Every row comes from one small tree of marks. The marks that hang from a mark follow it in brackets, in alphabetical order. Every link used is in the known rows. Which tree was each row made from?
Known rows
pofef{rudabi zarum zevotum}: [ 0.14 -0.20  0.08 -0.02 -0.24 -0.25 -0.15  0.27 -0.17 -0.15  0.01  0.07
  0.05 -0.37  0.22  0.05 -0.11 -0.12  0.26]
pofef{rabu rudabi zarum zevotum}: [ 0.39 -0.14 -0.05  0.15 -0.26 -0.11 -0.18  0.28  0.08 -0.24  0.12  0.10
  0.11 -0.22  0.09  0.05  0.11 -0.17  0.28]
zarum{pofef{fuban}}: [-0.24  0.24 -0.14 -0.20  0.05  0.20  0.32 -0.07 -0.15 -0.31 -0.47  0.05
 -0.19 -0.44  0.13  0.21 -0.01 -0.02 -0.26]
zarum{pofef{rudabi}}: [-0.15 -0.04  0.02 -0.14 -0.12  0.08  0.04  0.17 -0.28 -0.32 -0.21  0.01
 -0.20 -0.45  0.45  0.06 -0.01  0.15 -0.03]
rudabi{pofef{fuban rabu zarum zevotum}}: [ 0.21  0.15 -0.08  0.23 -0.11  0.03  0.08  0.07  0.26 -0.10 -0.30  0.39
  0.35 -0.19 -0.23  0.07 -0.16 -0.36 -0.12]
pofef{fuban zevotum{rabu}}: [ 0.10  0.25 -0.28 -0.02 -0.09  0.00  0.04 -0.23  0.09 -0.31 -0.21  0.30
 -0.12 -0.21 -0.06  0.12  0.05 -0.13 -0.20]
rabu{pofef zevotum}: [ 0.11 -0.13 -0.08 -0.16 -0.67 -0.14 -0.04 -0.01 -0.04  0.22  0.09  0.19
 -0.20 -0.40  0.13  0.22 -0.11  0.25  0.30]
rudabi{pofef{fuban zarum zevotum{rabu}}}: [ 0.08  0.13 -0.11  0.09 -0.28 -0.15  0.01 -0.14 -0.03 -0.09 -0.37  0.44
  0.18 -0.46 -0.22  0.11 -0.41 -0.29 -0.33]
dududu{zevotum{rabu}}: [ 0.17 -0.04 -0.41 -0.11 -0.51 -0.15 -0.12 -0.14 -0.19 -0.16 -0.03  0.17
 -0.31 -0.47  0.05  0.16 -0.15  0.03 -0.01]
dududu{pofef{fuban rudabi}}: [-0.27  0.04  0.39 -0.18 -0.35 -0.26 -0.06  0.04  0.00  0.02 -0.15  0.22
 -0.11 -0.01  0.34 -0.08 -0.15  0.33  0.22]
fuban{pofef{rabu rudabi zarum zevotum}}: [ 0.39 -0.10 -0.07  0.22  0.01 -0.21 -0.35  0.39  0.10 -0.34  0.22  0.08
  0.11 -0.21 -0.03 -0.24 -0.02 -0.10  0.21]
rudabi{pofef}: [-0.21  0.01  0.07  0.05 -0.18  0.04  0.14  0.15 -0.08  0.11 -0.33  0.37
  0.22 -0.26  0.28 -0.02 -0.41  0.11 -0.06]
zevotum{rabu{pofef}}: [ 0.09 -0.04 -0.11 -0.17 -0.68 -0.04 -0.04 -0.19 -0.07  0.21  0.02  0.19
 -0.16 -0.37  0.15  0.18 -0.20  0.30  0.10]
dududu{pofef}: [-0.05 -0.13  0.07 -0.08 -0.45 -0.05  0.07  0.07  0.01  0.27 -0.12  0.09
  0.04 -0.20  0.21  0.13 -0.17  0.30  0.31]
pofef{fuban rudabi zarum zevotum{rabu}}: [ 0.10  0.04 -0.02 -0.08 -0.28 -0.34 -0.18 -0.07 -0.16 -0.35 -0.10  0.22
 -0.12 -0.39  0.01  0.02 -0.13 -0.18 -0.10]
pofef{fuban}: [-0.29  0.20  0.02 -0.19  0.00 -0.01  0.22 -0.02 -0.06 -0.11 -0.32  0.18
 -0.06 -0.18  0.18  0.04 -0.12  0.05 -0.06]
fuban{pofef{rabu rudabi zarum}}: [ 0.13 -0.11  0.06  0.04 -0.09 -0.28 -0.26  0.38 -0.10 -0.22  0.14  0.03
  0.05 -0.30  0.10 -0.29 -0.22  0.07  0.16]
fuban{pofef{rudabi zevotum}}: [ 0.07 -0.02  0.02  0.12  0.19 -0.20 -0.29  0.35  0.02 -0.35  0.12  0.19
 -0.04 -0.08  0.25 -0.31 -0.04  0.11  0.15]
zarum{pofef{zevotum}}: [ 0.19  0.02 -0.35  0.05  0.00  0.32  0.17  0.06 -0.01 -0.30 -0.24  0.01
 -0.07 -0.46  0.09  0.32  0.17 -0.13 -0.04]
fuban{pofef{rudabi}}: [-0.19 -0.02  0.16 -0.06  0.08 -0.25 -0.20  0.33 -0.18 -0.24  0.04  0.13
 -0.09 -0.18  0.38 -0.39 -0.23  0.29  0.12]

Which tree is each row?
[ 0.47 -0.05 -0.31  0.22  0.04 -0.04 -0.15  0.28  0.17 -0.19  0.11  0.04
  0.18 -0.29 -0.27 -0.04 -0.02 -0.20  0.14] => fuban{pofef{rabu zarum zevotum}}
[ 0.18 -0.27 -0.06 -0.23 -0.82 -0.29 -0.05  0.03 -0.21  0.32  0.09  0.06
 -0.12 -0.67 -0.02  0.31 -0.31  0.08  0.33] => rabu{pofef{zarum} zevotum}
[ 0.25 -0.02 -0.27  0.04 -0.33  0.06 -0.11  0.16 -0.05 -0.51  0.02  0.11
 -0.31 -0.46  0.20  0.13  0.27  0.05  0.00] => zarum{pofef{rabu{zevotum} rudabi}}
[ 0.27  0.08 -0.39  0.13  0.03 -0.07 -0.20  0.02  0.04 -0.28  0.04  0.21
 -0.08 -0.29 -0.10 -0.11 -0.10  0.01 -0.10] => fuban{pofef{zevotum{rabu}}}
[ 0.22 -0.02 -0.14  0.11 -0.13 -0.27 -0.36  0.32  0.06 -0.41  0.25  0.25
 -0.19 -0.17  0.13 -0.31  0.05  0.19  0.15] => fuban{pofef{rabu{zevotum} rudabi}}
[ 0.24  0.07  0.02  0.07 -0.12 -0.16 -0.11  0.14  0.14 -0.36 -0.03  0.18
  0.06 -0.11 -0.01 -0.01  0.13 -0.24  0.11] => pofef{fuban rabu rudabi zarum zevotum}
[ 0.08 -0.24  0.17 -0.23 -0.87 -0.37 -0.26 -0.03 -0.32  0.17  0.13  0.10
 -0.16 -0.55  0.22  0.07 -0.38  0.23  0.20] => zevotum{rabu{pofef{rudabi zarum}}}
[ 0.41 -0.22 -0.18  0.03 -0.71 -0.19 -0.15 -0.09 -0.02  0.19  0.00  0.08
  0.06 -0.50 -0.19  0.31 -0.20 -0.06  0.22] => dududu{pofef{zarum zevotum{rabu}}}
[ 0.00  0.09  0.24 -0.08 -0.28 -0.14 -0.12  0.01  0.16 -0.08  0.02  0.31
 -0.13  0.04  0.24 -0.02  0.07  0.15  0.24] => rabu{pofef{fuban rudabi zevotum}}
[ 0.23 -0.14 -0.28 -0.09 -0.82 -0.22 -0.20 -0.17 -0.07  0.11  0.04  0.16
 -0.27 -0.39 -0.04  0.23 -0.20  0.21  0.18] => dududu{pofef zevotum{rabu}}
[-0.04 -0.27  0.33 -0.24 -0.67 -0.32 -0.14  0.17 -0.27  0.25  0.10  0.04
 -0.05 -0.42  0.32  0.05 -0.34  0.23  0.38] => rabu{pofef{rudabi zarum}}
[-0.08 -0.03  0.25 -0.33 -0.72 -0.42 -0.16 -0.15 -0.25  0.05 -0.03  0.19
 -0.20 -0.44  0.12  0.03 -0.36  0.16  0.03] => zevotum{rabu{pofef{fuban rudabi zarum}}}
[-0.04  0.10  0.06  0.07 -0.08 -0.10  0.11  0.06  0.01 -0.01 -0.42  0.38
  0.29 -0.33 -0.11  0.07 -0.39 -0.30 -0.14] => rudabi{pofef{fuban zarum zevotum}}
[ 0.14 -0.17  0.05  0.06  0.03 -0.35 -0.31  0.39 -0.14 -0.23  0.11  0.06
  0.04 -0.36  0.10 -0.23 -0.24 -0.05  0.20] => fuban{pofef{rudabi zarum zevotum}}
[-0.05  0.25 -0.04 -0.06 -0.02  0.17  0.09  0.04  0.02 -0.54 -0.25  0.13
 -0.20 -0.20  0.22  0.02  0.23  0.03 -0.18] => zarum{pofef{fuban rabu rudabi}}
[-0.31  0.18  0.10 -0.20  0.00  0.04  0.13  0.03 -0.22 -0.45 -0.37  0.09
 -0.27 -0.35  0.36  0.02  0.01  0.08 -0.20] => zarum{pofef{fuban rudabi}}
[ 0.07  0.04  0.02  0.10  0.06 -0.13 -0.25  0.34  0.07 -0.34  0.15  0.16
 -0.04 -0.03  0.25 -0.37 -0.01  0.23  0.13] => fuban{pofef{rabu rudabi}}
[ 0.09  0.19 -0.19 -0.04 -0.19  0.02 -0.03  0.02  0.01 -0.62 -0.14  0.20
 -0.36 -0.35  0.10  0.08  0.29 -0.02 -0.16] => zarum{pofef{fuban rabu{zevotum} rudabi}}
[ 0.36 -0.12 -0.20  0.08 -0.66 -0.05 -0.09  0.06  0.24  0.10  0.11  0.19
 -0.07 -0.20 -0.05  0.21  0.10  0.19  0.35] => dududu{pofef{rabu{zevotum}}}
[ 0.12  0.01  0.07 -0.08 -0.49 -0.10  0.10 -0.02  0.15  0.16 -0.16  0.07
  0.12 -0.21 -0.18  0.18 -0.14  0.00  0.18] => dududu{pofef{fuban rabu zarum}}
